Known rows, with every way that one mark hangs from another:
[sosup dufab]: [-0.18 -0.08 -0.10 -0.15  0.05 -0.39 -0.13 -0.11 -0.23 -0.06 -0.58 -0.04
 -0.09  0.37  0.22 -0.07 -0.14 -0.18 -0.33]
[variv mide]: [-0.26 -0.13  0.02  0.17  0.31 -0.07  0.03 -0.16 -0.48  0.06 -0.39  0.08
  0.00  0.23  0.05  0.18  0.01 -0.38  0.10]
[ravonik balim buru]: [-0.08  0.30 -0.32  0.11  0.00 -0.17 -0.02 -0.12  0.00  0.00 -0.58  0.24
  0.03  0.24 -0.39  0.20 -0.24 -0.26  0.13]
[mide [dufab buru]]: [-0.05  0.07  0.01 -0.26  0.21 -0.07  0.06  0.10 -0.23 -0.27  0.19  0.04
 -0.08  0.40  0.19  0.15 -0.07 -0.34 -0.12]
[dufab [buru ravonik] mide]: [ 0.00 -0.18 -0.03  0.26  0.32  0.04 -0.06  0.15  0.46 -0.64  0.24  0.01
  0.24  0.03  0.15 -0.12 -0.10 -0.27 -0.25]
[mide dufab [variv [balim ravonik]]]: [-0.03  0.00  0.11  0.04 -0.06 -0.22  0.05  0.01 -0.35 -0.07  0.11  0.09
 -0.04  0.34 -0.34 -0.07  0.00 -0.29  0.19]
[sosup [dufab buru [mide variv]]]: [-0.01 -0.04 -0.20 -0.14 -0.04  0.05 -0.20 -0.09  0.48 -0.39 -0.04 -0.23
  0.29  0.17  0.65  0.00 -0.08  0.13 -0.25]
[dufab buru [mide variv]]: [ 0.03 -0.07 -0.16  0.02  0.22  0.08 -0.27 -0.13  0.40 -0.47  0.24 -0.18
  0.30  0.11  0.41  0.16 -0.09 -0.10  0.02]
[sosup [dufab mide]]: [-0.19 -0.16 -0.06 -0.02  0.14 -0.19 -0.08 -0.10  0.12 -0.27 -0.63 -0.09
  0.22  0.28  0.37 -0.16 -0.20 -0.03 -0.22]
[mide dufab [variv balim]]: [-0.04  0.05 -0.07 -0.18  0.05 -0.24 -0.01 -0.03 -0.40 -0.14  0.01 -0.13
 -0.13  0.46 -0.20  0.15 -0.01 -0.24  0.13]
[balim [ravonik [buru dufab]]]: [-0.23  0.40 -0.03  0.34  0.18 -0.42 -0.03  0.02  0.05  0.06 -0.63  0.46
  0.25  0.17 -0.44  0.02 -0.35 -0.41 -0.03]
[variv [balim ravonik] [mide [dufab buru]]]: [-0.04 -0.12  0.37  0.15  0.12  0.24  0.40  0.04 -0.48 -0.01  0.12  0.13
  0.03  0.06 -0.08  0.01  0.12 -0.38 -0.02]
[mide [dufab buru] [variv balim]]: [ 0.08  0.08 -0.04 -0.32  0.04 -0.02  0.00  0.04 -0.28 -0.24  0.40 -0.19
 -0.07  0.35  0.04  0.21  0.02 -0.20 -0.07]
[mide variv]: [-0.08 -0.01 -0.27  0.00  0.14 -0.31 -0.30 -0.18 -0.13 -0.09 -0.01 -0.04
 -0.02  0.36 -0.01  0.19 -0.08 -0.25  0.09]
[dufab [buru [ravonik balim]] [mide variv]]: [ 0.11 -0.01 -0.47  0.33 -0.03  0.09 -0.17  0.12  0.73 -0.44  0.52 -0.04
  0.29  0.00  0.00  0.00  0.09 -0.16  0.14]
[ravonik balim [buru [dufab [mide variv]]]]: [-0.15  0.55 -0.46  0.32  0.04 -0.13 -0.19 -0.03  0.60  0.00 -0.49  0.12
  0.49  0.23 -0.30  0.28 -0.17 -0.11  0.39]
[ravonik balim [buru [dufab mide]]]: [-0.20  0.46 -0.38  0.33  0.22 -0.17 -0.07  0.03  0.39 -0.01 -0.72  0.16
  0.45  0.19 -0.36  0.18 -0.24 -0.21  0.24]
[balim ravonik]: [-0.10 -0.15  0.02  0.22  0.22 -0.36 -0.10 -0.06 -0.20 -0.07 -0.21  0.30
  0.04  0.14 -0.13 -0.17 -0.16 -0.45  0.06]
[mide dufab variv]: [-0.12  0.13 -0.15 -0.19  0.07 -0.25 -0.07 -0.01 -0.25 -0.15  0.04  0.01
 -0.06  0.59 -0.02  0.21  0.01 -0.27  0.30]
[buru dufab ravonik]: [-0.19  0.09 -0.24  0.34  0.34 -0.55 -0.14  0.22 -0.05 -0.17 -0.21  0.14
  0.03  0.29 -0.40 -0.05 -0.07 -0.53 -0.13]
[dufab [buru ravonik]]: [ 0.01 -0.11 -0.12  0.12  0.22 -0.17 -0.14  0.15  0.11 -0.47  0.31  0.09
 -0.05  0.11 -0.04 -0.08 -0.06 -0.38 -0.38]

Rows:
[-0.15 -0.29  0.24  0.36  0.23 -0.07  0.17 -0.13 -0.51  0.11 -0.27  0.15
  0.01 -0.05 -0.30 -0.05 -0.01 -0.44  0.05]
[variv [balim ravonik] mide]
[ 0.10  0.01  0.15 -0.09 -0.07 -0.03  0.07  0.08 -0.15 -0.18  0.43  0.05
  0.01  0.17 -0.11 -0.02  0.01 -0.26  0.03]
[mide [dufab buru] [variv [balim ravonik]]]
[ 0.02 -0.05 -0.32  0.19 -0.14  0.04  0.01  0.19  0.58 -0.37 -0.02 -0.06
  0.20  0.03  0.16 -0.29  0.06 -0.06 -0.31]
[sosup [dufab [buru [ravonik balim]] mide]]
[ 0.08 -0.11 -0.28  0.37  0.15  0.09 -0.02  0.18  0.54 -0.43  0.29  0.04
  0.25 -0.05 -0.09 -0.13  0.01 -0.26 -0.06]
[dufab [buru [ravonik balim]] mide]
[-0.08  0.30  0.11  0.04 -0.13 -0.11  0.15 -0.02 -0.10 -0.09 -0.21  0.35
  0.11  0.31 -0.49  0.05 -0.17 -0.21  0.20]
[mide dufab [variv [balim [ravonik buru]]]]
[-0.14  0.56 -0.42  0.16  0.12 -0.38 -0.11  0.03  0.05  0.23 -0.63  0.22
  0.14  0.27 -0.46  0.27 -0.21 -0.35  0.13]
[ravonik balim [buru dufab]]
[-0.25  0.15  0.35  0.22  0.06  0.10  0.50 -0.03 -0.45  0.11 -0.56  0.40
  0.10  0.21 -0.48  0.09 -0.09 -0.31  0.17]
[variv [balim [ravonik buru]] [mide dufab]]
[-0.08 -0.09  0.16  0.08  0.21  0.21  0.39  0.22 -0.31 -0.28  0.23  0.00
 -0.07  0.17 -0.18  0.06  0.19 -0.37 -0.16]
[variv balim [mide [dufab [buru ravonik]]]]
[ 0.10  0.20 -0.41  0.04 -0.24 -0.02  0.04  0.28  0.24 -0.19  0.58  0.04
 -0.05  0.31 -0.23  0.06  0.23 -0.30  0.17]
[mide [dufab [buru [ravonik balim]]] variv]
[-0.19 -0.09  0.21  0.01  0.26 -0.01  0.37 -0.02 -0.70  0.01 -0.31 -0.04
 -0.07  0.36 -0.22  0.18  0.10 -0.35  0.15]
[variv balim [mide dufab]]
[-0.29  0.26  0.17  0.47  0.17 -0.12  0.25  0.00 -0.28  0.23 -0.75  0.37
  0.26  0.01 -0.59  0.14 -0.16 -0.36  0.01]
[variv [balim [ravonik [buru dufab]]] mide]
[-0.08  0.10 -0.19  0.16  0.34 -0.30 -0.26 -0.06  0.12 -0.21 -0.21 -0.23
  0.32  0.16 -0.17  0.13 -0.08 -0.19  0.14]
[buru [dufab [mide [variv balim]]]]
[-0.18 -0.17  0.32  0.23  0.14 -0.01  0.37  0.00 -0.62  0.11 -0.23  0.18
  0.01  0.22 -0.33 -0.02  0.10 -0.42  0.18]
[variv [balim ravonik] [mide dufab]]
[-0.07  0.02 -0.06  0.39  0.22 -0.31 -0.18 -0.01  0.17 -0.18 -0.17  0.02
  0.44  0.04 -0.29 -0.08 -0.09 -0.26  0.20]
[buru [dufab [mide [variv [balim ravonik]]]]]
[-0.06 -0.10 -0.05 -0.10  0.12  0.02 -0.08 -0.07  0.29 -0.38 -0.28 -0.17
  0.24  0.12  0.60 -0.14 -0.16  0.00 -0.44]
[sosup [dufab buru mide]]
[-0.07 -0.05  0.24 -0.12  0.22  0.22  0.34  0.02 -0.55 -0.04  0.08 -0.10
 -0.07  0.21  0.05  0.21  0.14 -0.31 -0.13]
[variv balim [mide [dufab buru]]]
[-0.05 -0.16 -0.07  0.11  0.07 -0.01 -0.02  0.12  0.52 -0.57 -0.08 -0.02
  0.23  0.09  0.35 -0.30 -0.10 -0.02 -0.52]
[sosup [dufab [buru ravonik] mide]]
[-0.13  0.14 -0.43  0.54  0.23 -0.30 -0.10  0.27  0.45 -0.17 -0.21  0.11
  0.31  0.16 -0.41 -0.14  0.03 -0.42  0.17]
[buru [dufab mide] [ravonik balim]]
[-0.14 -0.02  0.12  0.16  0.18  0.19  0.33  0.25 -0.16 -0.25  0.21  0.13
 -0.02  0.29  0.00  0.09  0.19 -0.39 -0.05]
[variv [mide [dufab [buru ravonik]]]]
[ 0.09  0.01 -0.03 -0.10 -0.03 -0.06  0.07  0.21  0.00 -0.44  0.58 -0.08
 -0.11  0.26 -0.23  0.04  0.11 -0.28 -0.15]
[mide [dufab [buru ravonik]] [variv balim]]
[-0.01  0.14 -0.09 -0.25  0.05 -0.02 -0.07  0.02 -0.06 -0.25  0.36 -0.08
 -0.05  0.43  0.24  0.25  0.02 -0.21  0.02]
[mide [dufab buru] variv]
